Every row comes from one small tree of marks. The marks that hang from a mark follow it in brackets, in alphabetical order. Every link used is in the known rows. Which tree was each row made from?
Known rows:
K{R{H{M{T}} N V X}}: [-0.89  0.61  4.81 -0.83 -3.37  0.64 -0.82 -1.51 -1.16  6.77  0.07  5.34
 -2.94  4.07  4.28  0.65  2.81 -5.11  1.02  1.81  1.75 -1.69  0.04  5.11
 -2.78 -0.44]
H{M{F{P} T} R{N V}}: [ 1.28 -3.91  4.05  1.19 -1.87  0.13 -0.25 -1.58  0.18  3.82  2.08  4.05
 -4.34  1.55  4.76  0.01  0.60 -5.12  2.04  0.29  1.79 -1.70 -2.18  2.87
  0.72 -0.70]
M{H T}: [ 4.74  2.82  4.68  3.28 -2.24  7.71 -0.63  3.13 -1.60  6.17  2.81  0.88
 -4.89  0.95  2.11 -4.38  1.42 -5.50  3.78 -8.89  2.93 -1.68 -4.75  2.27
 -0.83  2.78]
E{R{H X}}: [-0.45  1.38  4.76  1.20 -4.49  2.72  2.00  2.87 -3.24  7.13  1.85  4.66
 -5.92  5.15  4.02 -1.56 -1.11 -5.03  1.77 -3.55  1.81 -1.26 -1.85  4.92
 -3.91 -0.22]
F{M{H{R{N X}}} P}: [ 2.55  0.33  3.34  4.04  1.30  4.35 -2.59 -0.31 -2.68  1.79  3.66  4.54
 -3.12  2.11  3.78 -5.64 -2.80 -2.88  3.69 -5.92  4.33 -4.57  0.94  2.96
 -1.62 -1.22]
V{R{H J}}: [-4.07  2.66  5.82  2.15 -4.65  1.09  0.88  0.31 -2.94  8.73  1.76  4.40
 -5.36  5.50  1.27 -2.42 -0.40 -4.18  2.70 -4.08  1.75 -3.18 -3.26  2.70
 -2.50  0.84]
N{R{J V}}: [ 3.22  4.69  4.04 -1.65 -2.66  4.88  1.04  1.79 -2.21  3.67  2.00  4.19
 -3.59  1.74 -2.87 -3.51  3.18 -2.15  4.82 -5.52  5.15 -2.38 -1.75  1.99
 -0.76  0.95]
R{H{M} N X}: [-2.03 -1.13  1.63  0.21 -3.48  0.52 -3.39 -0.93 -2.75  4.67  0.25  5.47
 -4.91  5.54  1.13  1.74  1.38 -4.21  0.39  2.18  0.25 -2.75 -0.84  4.81
 -3.17  0.19]
R{H{M} J N V X}: [-4.78 -0.67  0.38 -2.95 -1.95  0.71 -4.66 -2.84 -1.85  5.66  0.19  6.85
 -5.02  7.19 -0.49  0.97  3.55 -0.63  0.95  3.75  1.00 -5.56 -0.34  4.08
 -2.76 -0.33]
N{R{H J}}: [ 0.43  5.41  2.43 -2.23 -2.83  1.49  1.26  1.57 -4.33  4.68  1.59  3.14
 -4.62  1.59 -3.85 -0.60  0.49 -3.79  2.88 -4.48  4.15 -1.51 -2.16  2.42
  0.58  1.69]
N{R{H{M} J V X}}: [ 2.01  4.34  0.71 -4.11 -3.43  3.10 -1.48 -0.06 -1.88  4.02  0.54  4.95
 -4.11  3.97 -3.02  0.46  3.24 -1.29  4.02 -1.15  4.28 -3.03 -0.31  3.41
 -1.28  0.36]
X{R{H{M{F}} J}}: [-5.38  1.51  1.89  0.11 -6.76 -0.79 -2.08 -0.12 -4.88  6.17  0.49  5.48
 -5.23  2.65 -4.45  1.39  1.99 -5.68  2.30 -2.96  2.50 -1.37 -3.03  3.50
  0.11  1.49]
F{M{H T}}: [ 5.50 -0.47  1.74  4.34 -2.36  6.29 -3.70  2.31 -3.74  5.19  4.17  1.59
 -3.28 -0.77  0.51 -4.91  1.08 -4.97  3.93 -7.92  3.88 -3.04 -3.77  1.58
 -0.81  1.91]
J{R{H V X}}: [ 0.92  4.70  0.38 -2.40 -2.79  2.56  1.11  0.12 -0.30  4.97  0.82  4.50
 -4.22  3.76  1.57 -1.79  0.82 -3.97  5.57 -4.95  3.26 -2.25 -0.49  2.71
 -1.14  1.08]
V{R{H{M{F}} J}}: [-4.00  0.22  4.89  1.22 -6.15  0.57 -1.11 -0.67 -2.59  7.73  1.03  4.91
 -5.03  5.38  1.34 -0.54  0.47 -4.28  2.60 -1.68  1.41 -3.39 -3.33  2.49
 -2.20  1.05]
E{R{H{M{F{P}}} J V}}: [-4.13 -1.94  4.50 -1.11 -3.12  1.47  1.21 -0.17 -3.20  7.75  1.26  6.01
 -5.46  5.82  2.81 -1.50 -0.08 -2.07  3.12 -1.40  2.17 -4.35 -1.82  3.84
 -2.65  0.26]
P{F{M}}: [ 3.91 -3.32  5.22  3.48 -2.30  4.15 -2.15  3.27 -5.47  4.20  5.60  2.49
 -1.41 -1.82 -1.93 -5.62  2.96 -3.00  3.79 -4.26  2.27 -1.98 -3.40  4.72
 -0.41  1.89]
X{R{H J N V}}: [-6.34  3.75  2.23 -0.40 -4.44 -2.28 -0.50 -1.32 -4.70  7.70  0.73  6.32
 -5.59  4.22 -2.41 -0.76  1.76 -4.67  1.45 -3.29  3.14 -2.11 -1.87  2.96
 -0.86  0.05]
J{R{H N}}: [-1.95  2.94  1.94 -1.70 -2.50 -0.80  1.44 -0.34 -3.05  4.93  0.96  4.23
 -4.89  2.55  1.39 -0.87 -1.26 -5.89  2.38 -3.45  2.17 -1.32 -1.68  1.83
  0.18  2.07]
T{M}: [ 1.65 -3.60  3.18  5.20 -4.01  6.19 -0.16  3.60 -1.61  2.58  2.98  2.14
 -2.92  0.95 -1.96 -3.61  1.05 -4.95  4.22 -3.79  0.62 -1.40 -2.17  3.74
  1.30  2.01]
M{F H{R{J N V}} T}: [ 2.00  3.14  2.69 -0.74 -1.58  2.29 -1.80  0.28 -0.40  4.81  3.24  1.79
 -5.34  0.69  4.59 -2.25  0.22 -5.97  1.03 -5.23  3.57 -1.35 -4.39 -0.34
  2.55  0.62]
K{R{H{M} J N V}}: [-5.47 -0.30  5.35 -2.43 -1.22 -0.28 -0.49 -1.99 -2.27  6.77  0.94  5.72
 -2.94  4.45  1.12  0.30  2.72 -3.55  0.86  2.18  1.33 -3.15 -0.19  4.10
 -2.00  0.81]
J{R{H N V X}}: [-0.41  4.31  0.45 -2.88 -2.77  0.39  0.24 -1.33 -1.08  4.73  0.27  5.58
 -4.58  4.45  2.97 -1.36  0.33 -4.11  3.34 -2.64  3.02 -2.35  0.00  2.34
 -1.26  0.34]
P{F{M{H{R} T}}}: [ 6.24 -1.09  4.34  2.31 -0.71  4.29 -2.15  3.28 -4.14  4.74  6.69  0.37
 -2.32 -2.95  0.50 -4.90  1.62 -3.84  2.93 -5.32  3.01 -0.86 -4.15  3.61
  1.69  1.93]
X{R{H{M{F}} J N V}}: [-6.31  1.30  1.29 -1.28 -6.02 -2.79 -2.58 -2.33 -4.40  6.79 -0.02  6.86
 -5.21  4.16 -2.31  1.15  2.76 -4.83  1.32 -0.89  2.74 -2.27 -2.07  2.73
 -0.62  0.27]
X{R{H{M{F T}} J N}}: [-5.76  1.16  1.98 -0.13 -7.49 -3.08 -3.06 -1.70 -5.87  6.93 -0.29  5.90
 -5.93  2.41 -2.68  2.03  1.81 -6.28 -0.31 -0.69  2.47 -1.14 -3.57  3.04
  0.97  0.84]

Write each row's tree:
[ 0.83  2.18  3.44 -1.08 -2.23  2.57  1.35 -0.20 -0.89  3.94  1.35  5.24
 -3.79  2.85  2.50 -3.93  1.32 -4.25  4.28 -4.56  3.12 -2.21 -1.23  1.39
 -1.15  1.40]	J{R{N V}}
[-1.72  1.03  4.61  0.00 -0.25  1.56 -1.17  0.76 -0.70  2.24  3.29  4.69
 -5.10  3.24  0.94 -1.10  0.17 -3.99 -0.40 -0.14  1.57 -1.62 -1.12  3.50
 -0.06 -1.08]	H{R{J N X}}
[ 3.83  3.07  4.79  2.89 -1.48  4.10  0.85  1.33 -0.78  4.05  2.73  1.20
 -4.79 -0.11  5.56 -3.73 -2.53 -6.72  3.62 -8.82  3.92 -1.02 -3.62  1.45
  2.20  0.66]	M{F{P} H{R} T}
[ 4.78  2.75  3.65  2.81 -4.66  5.98 -1.84  2.54 -1.97  5.33  2.18  1.18
 -4.59 -0.21  3.38 -3.81  1.01 -7.12  3.45 -9.08  3.51 -1.04 -5.54  0.77
  0.69  2.41]	M{F H T}
[ 2.99 -1.08  1.82  3.82 -4.60  6.77 -2.11  3.19 -1.15  1.60  2.82  1.53
 -2.91  0.70  0.62 -4.07  0.10 -5.95  4.41 -6.16  1.82 -1.37 -2.50  1.61
  2.30  2.35]	T{M{F H}}
[-3.55  1.30  2.01  0.63 -5.31 -1.74 -0.48 -1.13 -3.67  7.35  0.46  5.99
 -4.99  4.30 -0.71  0.80  2.35 -5.76  2.36 -2.36  2.31 -1.16 -1.50  3.76
 -2.43  0.39]	X{R{H{M} N V}}
[-2.18 -2.34  4.37 -0.54 -3.08  0.21  1.67  0.33 -3.09  8.21  1.73  5.49
 -5.70  6.18  5.06 -0.35  0.23 -4.12  1.13 -0.10  1.09 -2.40 -1.77  3.82
 -4.50  0.22]	E{R{H{M} N V}}
[-2.24  0.06  4.33 -0.52  1.48  0.85  0.88  0.36 -0.25  3.96  4.11  3.99
 -4.79  3.09  1.04 -1.89  0.84 -3.62  1.01 -1.40  1.72 -2.14 -1.70  2.31
 -0.11 -0.38]	H{R{J N V}}
[-4.57  0.88  4.77 -2.70 -2.12  0.68 -2.09 -2.28 -1.46  5.70  0.21  6.79
 -2.92  5.38  1.81  0.40  3.26 -2.89  0.62  3.23  1.65 -3.40  0.91  4.98
 -2.61 -0.41]	K{R{H{M} J N V X}}
[-6.87  3.56  2.98  0.48 -5.16 -2.50 -0.82 -0.61 -5.97  6.87  0.62  5.94
 -5.91  3.44 -3.11 -0.11  0.60 -5.77  0.19 -3.06  2.66 -1.31 -2.47  3.37
 -0.18  0.56]	X{R{H J N}}
[-1.06 -3.90  3.49 -0.69 -2.93 -0.30 -2.93 -0.66 -1.28  3.24  2.56  3.52
 -5.07  0.64  0.90  1.99  1.45 -5.53 -0.93  2.63  0.92 -0.99 -3.97  2.23
  2.58  0.58]	H{M{F T} R{J N}}
[-5.45 -2.38  1.86 -1.12 -2.49 -0.92 -3.26 -1.74 -4.58  7.17  0.76  4.38
 -5.82  3.63 -1.91  1.91  1.78 -3.37 -0.89  2.72  0.20 -3.76 -3.60  3.41
  0.21  1.93]	R{H{M{T}} J N}
[ 2.80 -0.09  2.16  2.76 -1.52  5.78 -1.53  2.63  0.42  0.88  3.75  1.82
 -3.73  2.02  1.94 -2.81 -0.90 -5.02  2.21 -3.07  1.31 -0.88 -0.59  2.86
  1.85  0.72]	T{M{H{R{N X}}}}
[ 2.95  3.05  3.67  1.07 -1.20  4.17  0.02  2.70 -0.04  2.39  4.14  1.31
 -4.28  0.95  3.94 -2.60 -1.18 -7.24  3.20 -8.24  2.92 -0.15 -3.02  0.74
  0.43  1.44]	M{F H{R}}
[ 4.03  6.42  2.03 -0.89 -4.35  2.55  1.05  2.11 -3.05  3.68  1.04  3.34
 -4.31  2.17 -0.97 -0.48  0.43 -4.88  3.46 -4.97  4.32 -0.31 -0.94  3.58
 -1.19  0.35]	N{R{H X}}
[ 1.52 -0.26  1.73  1.49  0.90  3.44 -3.81  0.93 -3.00  2.62  5.23  2.95
 -3.54  0.75  0.47 -3.68 -0.55 -3.96  1.79 -4.77  3.32 -3.31 -1.63  1.05
 -0.34  0.71]	F{M{H{R{J N}}}}
[ 2.81  1.52  3.86  1.38 -0.09  4.11  1.56  2.43  1.83  3.28  4.08  3.21
 -4.11  2.92  2.25 -2.20  1.23 -4.55  3.83 -4.24  2.16 -0.86 -0.90  3.79
 -1.79 -0.91]	H{R{V X}}
[ 2.18 -3.71  4.73  2.63 -2.54  2.10  0.26  0.63 -0.30  3.16  2.49  2.67
 -4.27 -0.05  2.52  0.30 -0.08 -6.04  3.01 -1.77  1.54 -0.75 -3.15  3.67
  1.48  0.58]	H{M{F{P} T} R}
[ 1.69 -0.32  3.40  3.67  1.11  3.46 -2.65 -0.80 -3.75  3.80  3.75  3.35
 -3.89  0.28  2.50 -5.29 -2.47 -2.92  2.70 -5.53  4.47 -4.82 -1.43  2.13
  0.97 -0.30]	F{M{H{R{J N}} T} P}
[-0.94  0.50  4.22  0.05  1.43  3.01  1.74  1.86  0.54  4.16  4.74  2.98
 -4.46  2.37 -0.36 -2.31  1.31 -3.43  3.23 -3.70  2.04 -1.99 -2.13  2.70
 -0.04  0.35]	H{R{J V}}
[ 4.17  4.06  1.16 -1.90 -5.98  2.08 -1.03  1.22 -2.76  2.77  0.31  3.95
 -3.88  2.06 -0.93  1.43  1.34 -5.03  3.38 -2.52  3.89 -0.44 -1.05  3.29
 -0.92  0.61]	N{R{H{M{F}} X}}
[ 0.85 -3.75  3.48  5.91 -5.09  4.93 -0.30  2.18 -2.17  1.63  1.78  3.27
 -2.52  0.64 -0.07 -4.62 -0.64 -5.12  4.86 -4.52  1.52 -2.21 -1.65  3.34
  2.41  1.01]	T{M{F{P}}}
[ 2.87  0.00  2.70  3.44  1.59  4.99 -1.85 -0.26 -2.43  4.48  4.19  2.87
 -3.55  0.38  1.95 -6.00 -1.39 -2.15  4.86 -7.12  4.99 -5.23 -1.39  2.13
  0.62 -0.15]	F{M{H{R{J V}} T} P}
[ 3.18  0.65  2.89  3.71  0.44  5.43 -3.16 -0.03 -2.75  3.34  3.59  3.37
 -3.72  0.52  1.93 -5.42 -1.85 -2.32  3.90 -6.29  4.87 -4.85 -1.01  2.90
  0.64 -0.60]	F{M{H{R{J X}} T} P}
[-1.86  0.59  1.45 -2.38 -2.86 -0.36  0.07 -1.13 -2.61  4.37  0.52  4.71
 -4.64  3.05  1.04  0.75 -0.17 -5.10  2.45 -0.97  1.53 -1.76 -1.39  2.38
 -0.30  2.52]	J{R{H{M} N}}
[-3.73 -1.91  1.73 -0.44 -2.53  1.80 -2.13  0.05 -3.58  7.33  1.51  3.04
 -5.44  2.78 -3.70  1.39  2.25 -3.15  1.90 -0.09  0.57 -3.53 -4.15  3.92
  0.27  2.81]	R{H{M{T}} J}
[-4.04  2.79  4.56  1.13 -4.91  0.79 -1.12 -0.47 -3.70  5.90  1.03  7.03
 -4.88  3.58 -2.04 -3.06  3.23 -4.13  2.08 -4.22  3.58 -2.25 -2.02  2.91
 -1.51 -0.15]	X{R{J N V}}
[-3.72  3.41  5.89 -0.79 -2.53  2.26 -0.21  0.66 -2.45  5.69  1.03  4.88
 -3.15  3.38  0.06 -0.97  1.31 -4.48  1.48 -1.33  2.08 -2.01 -0.27  5.25
 -1.45  0.43]	K{R{H J X}}
